Each row was made from one small tree. Brackets hold a mark, then the marks that hang from it, in alphabetical order. Every link used is in the known rows. Write each row's tree.
Known rows
(duguva novived): [-29  -3  26 -10 -32  30  23  -8  -4  -5  19  18 -19 -13 -17  -2  -4 -20
   9 -13 -42   0  -9 -10  11   3  -4 -25 -16   9  -5  -5 -13   6  42   1
  -7 -18 -27   1  -6  -2  39  26 -28  -8 -11  33 -18 -17  31   0  -6  -4
  11]
(fibif geru raziv): [-32  34   7 -12 -39  16 -15 -15 -13  -4  14  18   6  20 -19   7 -18 -34
 -13 -10 -11  17  15  14   3  -5  -4 -33   8 -11   3   5 -17  15   3   1
  -1  12   8  -5   7   6   0  39 -39  20   4  52 -21  30  -5 -24  -8   4
   6]
(bofo novived): [-28  -8  24 -18 -45  28  26  -6 -18  -5  19  30 -23  -4 -15 -12 -10 -16
  18 -14 -32  -3 -27 -12  13 -21 -31 -27 -21   8  -2 -19 -13 -10  27 -21
  -4  -7 -21  -1 -11  -4  21  12   4 -14  -8  22 -26  -4  23  -8 -11 -14
  11]
(fibif (geru mabo) raziv): [-27  27  16  -6 -30  11  -7 -27  -2  -6 -10  22   8  36 -12   6 -33 -34
 -12  -7   2  21  -1   2  11  11   0 -34   7 -32  11  18 -23  16  12  -6
   5  37  23 -14   0   3   3  21 -33   8 -21  60 -22  31  -5 -10   5 -16
 -13]
(mabo dafi geru): [ -2  -3  20 -49  16  -2 -10  -6 -32  40   7  -5  -9   0  -7  14  -6 -16
 -13  -3 -30  14 -19 -36  21  -9  -9 -25 -28   2 -24   4 -10   3  14  11
  -2  -1   1  -7 -30  22   0   4 -27 -37  29  38  -9  27  10  -1 -19   0
 -12]
(mabo dafi (futuk duguva) liburun): [ -4 -22 -37 -18  12  29 -11 -27 -18 -15  30 -11 -24   5  35  55 -12 -27
 -36 -17  20 -13  25 -30  15  17 -19   8 -31  26 -36   4  11   6   7 -43
 -30  29 -57  -8 -25  16   7   8  13 -19  23  -9  29  -7  22 -19  -1  -8
 -17]
(dafi (mabo (futuk duguva) liburun)): [-24 -27 -21  -4   0  25   2 -39 -21 -37  17  -8  -4   0  44  46 -32 -16
 -14 -21  20 -17  15 -31  22  17 -32  18 -11  14 -29  -4  11  -6  17 -56
 -41   6 -57   2 -23  18   9 -14  15  -9  25 -28  26 -41  30 -10   5  -2
 -21]
(duguva (futuk (mabo dafi)) novived): [-12 -18  13  -1  -8  12  17 -13  -4  28  31   5 -16 -30 -13  29  25 -21
  -2  23 -22   2  -1  -5  10  -4   3   0 -27  29 -29   4  -3  10  25  14
   4 -17 -48 -17 -19   5  12  78 -33 -22  38  23 -22  -6  19  -5 -19  -9
  35]
(duguva (futuk (mabo dafi)) (novived bofo)): [ -3 -25   4   4 -11  27  25 -12  11  16   5  16 -40 -50  -2  20  21 -39
   5  22 -37 -15  -2  -4  19 -19  -8   0 -33  30 -17  -2   5  14  23  10
   0 -10 -52 -25 -17  -6  13  71 -17 -11  16  32 -32 -30  22   6 -24 -13
  43]
(geru mabo): [-24 -10  29  -9  -2  11  18 -20 -20   5   3  10  -6   7 -15  11 -26 -15
  -3  -4 -24   2 -24 -23  21  20 -21 -35 -16 -18   4  11 -20  -4  39 -19
   6   9  -1  -7 -24   3  20  -7 -19 -20 -29  28 -28  17  25  -4  -5 -20
 -17]
(liburun (mabo dafi (geru fibif))): [-17  11  -9 -58  25 -30 -10 -16 -27  29  -2  -7  17 -14  15  18  -5 -23
  -6   4  -1  16  -2 -26  38  -7   9  -1 -14  -6 -40   8 -12  19  18  35
 -16 -14  -4 -11 -32  24 -27  -6 -15 -30  40  27 -10  20 -10   7 -41  11
   1]
(raziv (fibif (geru (mabo futuk liburun)))): [-31  23 -54   2 -13  18   7 -34  -6 -12  -9   8  15  35 -13  42 -30 -29
 -60 -28  35  18  33 -12  -9  21   9   0  18  -7   1   5 -19  11   7 -42
 -16  40  -9  -3  -2   3  -9 -12 -17  27 -33   7 -30 -17   8 -14   2 -27
 -28]
(geru (fibif raziv) (mabo futuk)): [-37  20  -2  -3 -18 -12  -8 -34   5  -5  -7  -1  16  22  -5  23 -26 -26
 -16 -31  10   5  16 -17  13  15  12 -10   0 -20  -6  12 -17  28   6   1
 -21  18   0 -20  -2  17  -3  18 -27   5 -35  18 -29  -4   5  -5  -2 -17
  -6]
(raziv (fibif geru)): [-38  32  -3 -10 -33   8   4 -14 -11   9  15  26  11   9 -21   5  -3 -21
 -24 -13   7  24  10  10  16  -2  -9 -22  16   4   5  -1 -23   5   8 -14
   1  12   6   5   4  11  -3  19 -46  30  -5  34 -31  29  -2 -24 -17   3
   5]
(liburun (mabo futuk geru)): [-13  12  24 -28  10   4   4 -17 -21   3   1 -19  13  -1  24  18 -10 -27
 -11 -16 -12 -19   7 -33  21  20  -9  -6 -27 -15 -38  -9  -5  -8  28  19
 -35 -31 -28  -8 -12  -1 -23 -21 -11 -28  23  -3 -19 -19  18  -6 -40   9
  -9]
(geru (mabo liburun)): [-24 -16  -8 -25  10  24  11 -26 -26  -5   2  -1  -3  16 -18  27 -34 -22
 -21 -15 -10   2 -11 -32   7  20 -18 -22  -5 -10  -5  11 -16   1  34 -34
  -5  31 -19   2 -27   2  16 -19  -6 -22 -29  12 -16   0  27  -1  -4 -19
 -22]
(mabo futuk (geru fibif) liburun): [-19 -17 -23 -34   3  -8 -12 -40  -5  22   5  -9   6  -2  -3  32 -12 -11
 -25 -30   1  -7  27 -34  14   6  14  11  -6   5 -45  -2 -13  11   5  -2
 -42  -6 -15 -10 -25  23  -4 -11  -8 -25  -6  -1 -13 -30  23  -6 -23  -3
 -12]
(dafi (mabo futuk geru)): [-25  -6  20  -5  -2  -7   1 -29 -35   2  -8 -17   6 -13  19  28 -28 -17
 -13 -16 -13  -5 -11 -38  20   2  -8  -5 -23  -1 -15  -7  -1 -11  23  -8
 -29 -38 -18  -6 -25  13   3 -19 -26 -26  30   0  -1 -28  17   8 -18   4
  -8]
(dafi (mabo geru liburun)): [-18 -15 -15 -35  13   2  -9 -31 -36  10  -7 -12   3  -9   5  28 -32 -10
  -8 -18 -16   0 -11 -34  19  -3 -10  -3   6   3 -25  -2  -2  -6  23 -12
 -20 -13 -15   4 -36  14   7 -25 -18 -29  30   5   0 -18  14  13 -19   1
 -18]
(novived bofo): [-18 -10  10 -17 -24  28  26 -13  -8 -10   2  24 -24 -14  -6  -8 -14 -30
   4 -11 -38 -16 -11 -15  26 -17 -27 -29 -26   1   7  -5  -7  -1  30 -14
  -7  -2 -17  -5 -12  -3  19  12  -3   0 -24  30 -34 -10  26  -6 -31 -10
  15]
(mabo dafi geru liburun): [ -1  -9 -10 -52  30   3 -23 -18 -28  37   7 -11 -10  -4  -9  35 -13 -14
 -33  -9 -19  16  -2 -38   9  -1  -6 -11 -14  14 -35   9  -6   7   8   1
 -14   8 -15  -3 -33  18   2 -16 -18 -34  28  20   9  20   9   2 -20  -6
 -24]
(liburun (mabo dafi (futuk (duguva novived)))): [-13   7  -1 -12   1  19  21 -10 -11 -38  13 -13 -18  -8  50  31  -3 -41
 -11  -6   8  -4  17 -20  18  17   0  19 -47   8 -34  -8  14   9  31  -1
 -34   3 -63 -11  -8  -4   1  15  -4 -14  37   4  10 -40  21  -7  -6   0
  -3]
(mabo dafi (futuk duguva) geru liburun): [  2 -30 -19 -32  25   8 -19 -26 -13  15  14 -19 -20  -4  32  46 -21 -14
 -34 -13   3  -5  22 -46  17  17 -19  13 -39  19 -50   8   8   5   1 -24
 -31  24 -45 -13 -33  27  -5   0  12 -37  33  -4  30  -7  24  -6  -3  -3
 -34]
(geru (fibif raziv) (mabo (futuk duguva))): [-25  12   5   2 -21   0 -10 -40   4 -19   7   4  -2  13  25  19 -24 -21
  -7 -18  13  -9  21 -13  20  22 -12  -4 -15 -11 -19  17  -8  24  -3 -21
 -31  26  -9 -23 -10  31   3  21  -9  -1 -38  16  -2   2   6 -14  10 -14
 -13]
(duguva (futuk mabo) (novived bofo)): [-19 -33  26  11 -34  35  41 -15  11   5   8  18 -27 -50 -13   3  20 -21
  22  11 -39 -26  -2   8  10 -16 -13  -8 -26  20 -20  -9  -1   2  35   5
  -3 -29 -53 -20 -13  -7  22  65 -17 -11 -13  20 -39 -41  34  -2 -28  -8
  45]
(futuk (duguva (novived bofo)) mabo): [-13 -50  28   0 -21  29  45 -16  14  -2  13  28 -33 -48  35 -10   7 -18
  27  10 -36 -20   4  -3  32 -14 -30   5 -44  24 -17  -1  13  -3  35 -13
 -12   1 -50 -18 -13   5  36  42 -10  -8   5  19 -13 -34  26 -16  -6   0
  14]
(liburun mabo): [-31   7  21 -34  -4  14  18  -9 -37  -9  16  -6  15  -1   4  11  -6 -27
   2  -7 -10 -10 -10  -1  27   9 -23 -14 -18  -9 -14  -5  -6  -7  43   2
 -14 -12 -23   6  -7  -7 -13  -7 -10 -17  20  13 -26  -6  10 -15 -39   2
   5]
(duguva (futuk (mabo liburun)) novived): [-21 -29  -6  -4 -15  33  13 -26   3  22  25  -4 -16 -26 -14  33  18 -14
   3   6 -15 -19   9   9   1   6  -2   7 -10  29 -37  -5  -5   2  28  -7
 -13 -15 -55 -14 -15   6  19  62 -11 -15  18   4 -16 -35  39 -14 -18 -10
  25]
(fibif raziv): [-31  19  25 -24 -31  10 -11 -13 -18  -1  18   4   5  12 -19   4 -11 -32
  -5 -16 -30  -4  -6   6  18   1 -18 -31  -6  -6  -3   9 -11   6  13   2
  -4   1  -6  -2   7   5   6  26 -29   6  -3  36 -15  21   4 -15 -19   5
   4]
(duguva (novived bofo)): [-24 -14  16 -10 -33  39  38  -7  10 -19   5  29 -40 -27  -4 -17  -5 -30
  11  -8 -49  -4  -8  -8  15 -15  -5 -24 -25   8   5  -8   1  13  44  -1
 -13 -14 -28  -8  -6 -10  43  27 -21   2 -38  35 -26 -33  34   3 -19  -8
  21]

Write each row's tree
[-32  13   4 -15 -12  -9 -10 -29 -10   5  -2  16   7  13 -18   4 -33 -27
  -6 -14  -5  16  -8   0  17   0   7 -22   9 -23  -3  19 -22  24   9   0
  -8  24  18  -7  -9  22  -1  18 -38   3 -38  37 -33  16   1  -3  -2 -11
  -5]
(geru (fibif raziv) mabo)
[-20  18  -5 -25  17   4   6 -11 -36 -15  17 -19  14  16  28  40  -6 -46
 -34  -9  18  -4   6 -27  26  11  -4   6 -32  -3 -25  -8  -1   2  35   2
 -21  -7 -50   2  -7  -9 -23  -7   1 -16  41  -3  -9 -16   6  -6 -34 -11
  -7]
(liburun (mabo dafi futuk))
[-16  -6 -40 -22  10  17  -6 -20 -23  -1  22 -19  -2  19   7  54 -19 -37
 -54 -25  12   3  19 -35  -3   2  -2  -2 -14  18 -24   2  -2   9  10 -27
 -22  16 -54  -1 -17   1  -2  -1   8 -12  21  -2   6 -16  24  -5  -8 -25
  -8]
(mabo dafi futuk liburun)
[-13 -28  14  13 -35  46  40 -17  11 -42  10  19 -50 -28  34  -3  -5 -30
   8 -16 -29 -25  16 -17  11   4 -23  -3 -51  14  -8 -17  16   9  29 -24
 -29  -3 -51 -20  -6  -3  37  27   2  -5 -31  12  -9 -58  46  -5   0 -11
  14]
(mabo (futuk (duguva (novived bofo))))
[-10 -10   2 -42  16 -25 -17 -20 -20  44   5   4  -4 -13 -10   7  -3 -12
  -9   0 -15  18  -8 -31  32 -14  11 -11 -13   9 -27  10 -17  18   2  20
  -8  -1   7 -10 -27  34  -8  10 -24 -28  20  39  -8  25   1   4 -23   0
  -2]
(mabo dafi (geru fibif))
[-30   7 -33 -37   1 -26 -34 -39 -22  17 -17  -8  22  -8  -9  24 -33 -16
  -6 -18   6  16  11  -8  13 -12  17   8  29   0 -34   6  -3  22  -6   9
 -33  -1  11   1 -25  33  -9  -5 -24  -7  13  11   4 -13  -5  12 -11   9
  -9]
(dafi (mabo (geru (fibif raziv)) liburun))
[-15   2 -48 -22  24  15  -1 -26 -16   2 -12  13  -9  34  -7  45 -44 -34
 -43   2  21  41  11 -30   8  14   4 -12   7  -4   1  18 -13  17   6 -33
   6  53  -8  -6 -32   2   2  -3 -11  -6  -3  35  -5  16   3   2   7 -37
 -37]
(fibif (geru (mabo dafi liburun)))
[-15 -15 -18 -50  -1  -1 -13 -28  -8  38   6  -4   0 -13  -9  16 -13  -5
  -9 -17  -7   5  11 -21  15  -6  10  -4  10   7 -39   3 -18  13   5   5
 -26   0  -7  -5 -25  29   2  -7 -15 -27  -2  23 -12   2  17  -6 -28   0
 -10]
(mabo (geru fibif) liburun)
[-18 -13  17  13 -46  61  32 -12  13 -18   6  20 -48 -35 -23  -7  -1 -19
  16   6 -52 -27  -7  14  10  -9 -10 -21 -27  12  -2 -13  -9   6  42   0
  -5 -26 -28 -20  -9 -10  33  60 -13 -10 -52  34 -45 -44  45   8 -30 -18
  46]
(duguva futuk (novived bofo))
[ -6 -44 -10 -31  33   2  -4 -24 -22  25  35  -2 -10  -9  32  47  -7 -18
 -18   8  11   1  13 -22  33  -1 -33  13 -23  33 -44  17  14   7   9 -37
  -9  35 -61  -3 -33  26  -1  25  12 -20  58   4  30  27  12 -22  -1   3
 -27]
(futuk duguva (mabo dafi liburun))
[-24  34  -2 -62  13 -40 -28 -17 -19  29 -10 -12  14  -7  11  16 -11 -36
 -11  -1   6  20   2  -5  33 -14  26  -1 -12 -16 -37  11  -8  30   1  46
 -27  -1   4  -9 -16  22 -35  14 -26 -10  38  36 -13  13 -25   3 -32  20
  -5]
(liburun (mabo dafi (geru (fibif raziv))))
[-18  23 -44 -23   9   3 -21 -30 -12  -1 -17   5   4  47 -18  45 -48 -41
 -51  -2  24  42  15 -18  -1   8  17 -15   7 -12  -5  26 -10  29  -5 -17
  -4  72   5  -7 -17   5  -5  16 -25  14  -9  48  -1  30  -8  -3  10 -26
 -31]
(fibif (geru (mabo dafi liburun)) raziv)
[-11   8   7 -38  25  -8 -10  -8 -36  14   5 -23   9   4  31  34  -7 -32
 -34  -8   4  -1   0 -41  15  13   1   0 -36  -7 -36  -6  -1  -7  21  19
 -26 -16 -34  -6 -20   1 -30 -13  -9 -36  49   0  -6 -16   7   4 -35   0
 -15]
(liburun (mabo dafi futuk geru))
[  0 -27  26  -6 -30  31  33 -20  20  -9 -10  14 -48 -37  34 -12  -6 -11
  16  -8 -39 -21  11 -31  18   5 -21  -2 -52  15 -23 -14   8   2  17 -10
 -34 -15 -35 -27 -17   4  32  19 -12 -22 -24  17 -12 -55  44   3 -13  -2
   2]
(mabo (futuk (duguva (novived bofo))) geru)
[ -4  -4  12 -33  25  -3  -8 -17 -26   6   7 -21 -12  -5  55  32  -7 -20
 -12  -2   8 -11  10 -44  39  17 -21  14 -46   0 -50   1   7  -3  16   5
 -34  -4 -43 -12 -31  15 -30  -9  -1 -37  47   3  10  -3   9  -6 -24   8
 -26]
(liburun (mabo dafi (futuk duguva) geru))
[-32  31  -6  -6 -20   1  16 -19 -10  -1  -8  26  14  19 -21   7 -17 -27
 -23  -3  10  32   0  -2   8  15  -8 -22  13 -17  11  10 -33   6  14 -27
   5  34  16  -1  -8  10   3   9 -42  25 -35  37 -44  23   2 -18  -6 -22
 -20]
(raziv (fibif (geru mabo)))
[-27 -15 -30 -28  14   0   7 -35  -6   3  -9  10   6   8 -15  22 -35 -14
 -15 -18   7  15   4 -17  24   7   7 -10   7  -2 -20  15 -20  14  18 -29
 -18  30  -3  -3 -30  19  11 -14  -1 -14 -43  16 -29  -3  18   4 -13 -30
 -18]
(geru fibif (mabo liburun))
[-13 -27 -16 -15  -8  31  -2 -32 -15 -18  34  -4 -12   4  27  37 -17 -15
 -24 -21   4 -29  33 -23  14  27 -35  -2 -22  13 -35  -3   1  -5  14 -44
 -34   9 -56  -6 -13  14   8   3  14 -17  -1 -13  11 -22  40 -31  -4  -7
 -22]
(mabo (futuk duguva) liburun)
[-37   9 -25 -36   3  -3 -14 -41  -5   6  -8   6  11  16 -21  21 -33 -28
 -17 -21   4  19  11  -2   8  10  17 -10  16 -13 -15  18 -20  26   5 -13
 -16  40   7  -6 -17  18   5   7  -2   2 -38  23 -23   5   4  -1   1 -16
 -16]
(geru (fibif raziv) (mabo liburun))
[-20 -14 -19 -21  20   4  -6 -37 -34   0  -9 -16   8  -9  17  45 -28 -12
 -25 -25   0  -7   5 -42  15   7  -1  11  -4   3 -32  -7   1  -3  13 -15
 -36 -24 -31  -1 -32  14   0 -35 -15 -29  18 -19  11 -48  19   7 -10  -4
 -20]
(dafi (mabo futuk geru liburun))
[-24   2  13 -48  10 -26   0 -14 -18  24  -2  -6  17 -17   2   3  -8 -14
  10  -2 -10   3  -5 -13  29   2  -1  -7 -12 -13 -44   0 -18   8  18  28
 -23 -22  -2  -2 -24  21 -24 -10 -26 -22  21  17 -26   2  -3  -3 -44  12
  -2]
(liburun (mabo (geru fibif)))
[-28  21  16 -37 -19 -22 -29 -28  -6  39   1   3   5  -7 -21  -2  -2 -13
   8 -13 -23   7   7   1  19 -11  11 -20   3 -12 -21  14 -21  18 -10  30
 -18  -5  19 -15 -14  31  -7  23 -38  -9   0  45 -16  17  -4  -6 -28  13
   5]
(mabo (geru (fibif raziv)))
[-27  11 -28 -32 -11  -6 -37 -43  -1  20   1 -20   6   0  -5  27  -9 -21
 -26 -37   7  -1  35 -14   4  -3  24   2   3  -3 -43   4 -11  30 -10  10
 -39   5  -9 -11 -14  21 -10  13 -14 -10  -5  10  -5 -21   8 -11 -20   4
  -4]
(mabo futuk (geru (fibif raziv)) liburun)
[ -6 -17  -9 -30   4  15 -11 -26 -19  21   9 -17  -4   0   2  33 -14 -14
 -25 -32 -14 -13  18 -42   3  17  -3  -5 -12   6 -40  -5  -5  -2  12 -10
 -25 -10 -26 -11 -20   6  -5 -17 -10 -31   4  -8  -4 -22  32 -12 -23  -5
 -19]
(mabo futuk geru liburun)
[-22  35 -64 -25  14   0  -9 -19 -19  10  -6  17   6  32 -22  41 -28 -37
 -54  -7  28  48   8 -11   3   4  15  -2  23  -3   7  17 -25  21   3 -29
   2  69  -2   1 -24  14 -14  -7 -25  23 -18  30 -20  29  -6   1   2 -33
 -31]
(raziv (fibif (geru (mabo dafi liburun))))
[-30  -7  -3 -11  -6 -22  -2 -35 -18  11 -11  -9  20 -20  17  22 -21 -11
  -5 -15   3   3   2 -33  30  -7  10   6  -2  -2 -26  -3  -6   7  16  -2
 -37 -33  -5 -10 -32  28  -5 -12 -29 -21  19  -3  -6 -29   7   7 -16   8
   0]
(dafi (mabo futuk (geru fibif)))
[-24   7 -16 -43  -6 -12 -40 -29  -3  35  -2  -8   6  -7 -17  11 -21 -18
 -17 -21 -14   8  20   1  12 -10  14  -9  14  -3 -35  10 -14  23 -13  14
 -28  13  11  -7 -19  31  -4  10 -19  -8  -6  29  -9  10   2  -7 -29   9
 -11]
(mabo (geru (fibif raziv)) liburun)
[-18 -27  26   6 -30  26  22 -15   2  20  27   9 -11 -36 -17  14  29 -12
  17  14 -33 -16  -1  13  11   3 -13  -9 -23  20 -30  -2 -13   2  32  11
  -1 -30 -42 -16  -6   5  16  68 -26 -21  21  21 -30 -15  29 -16 -20   2
  32]
(duguva (futuk mabo) novived)
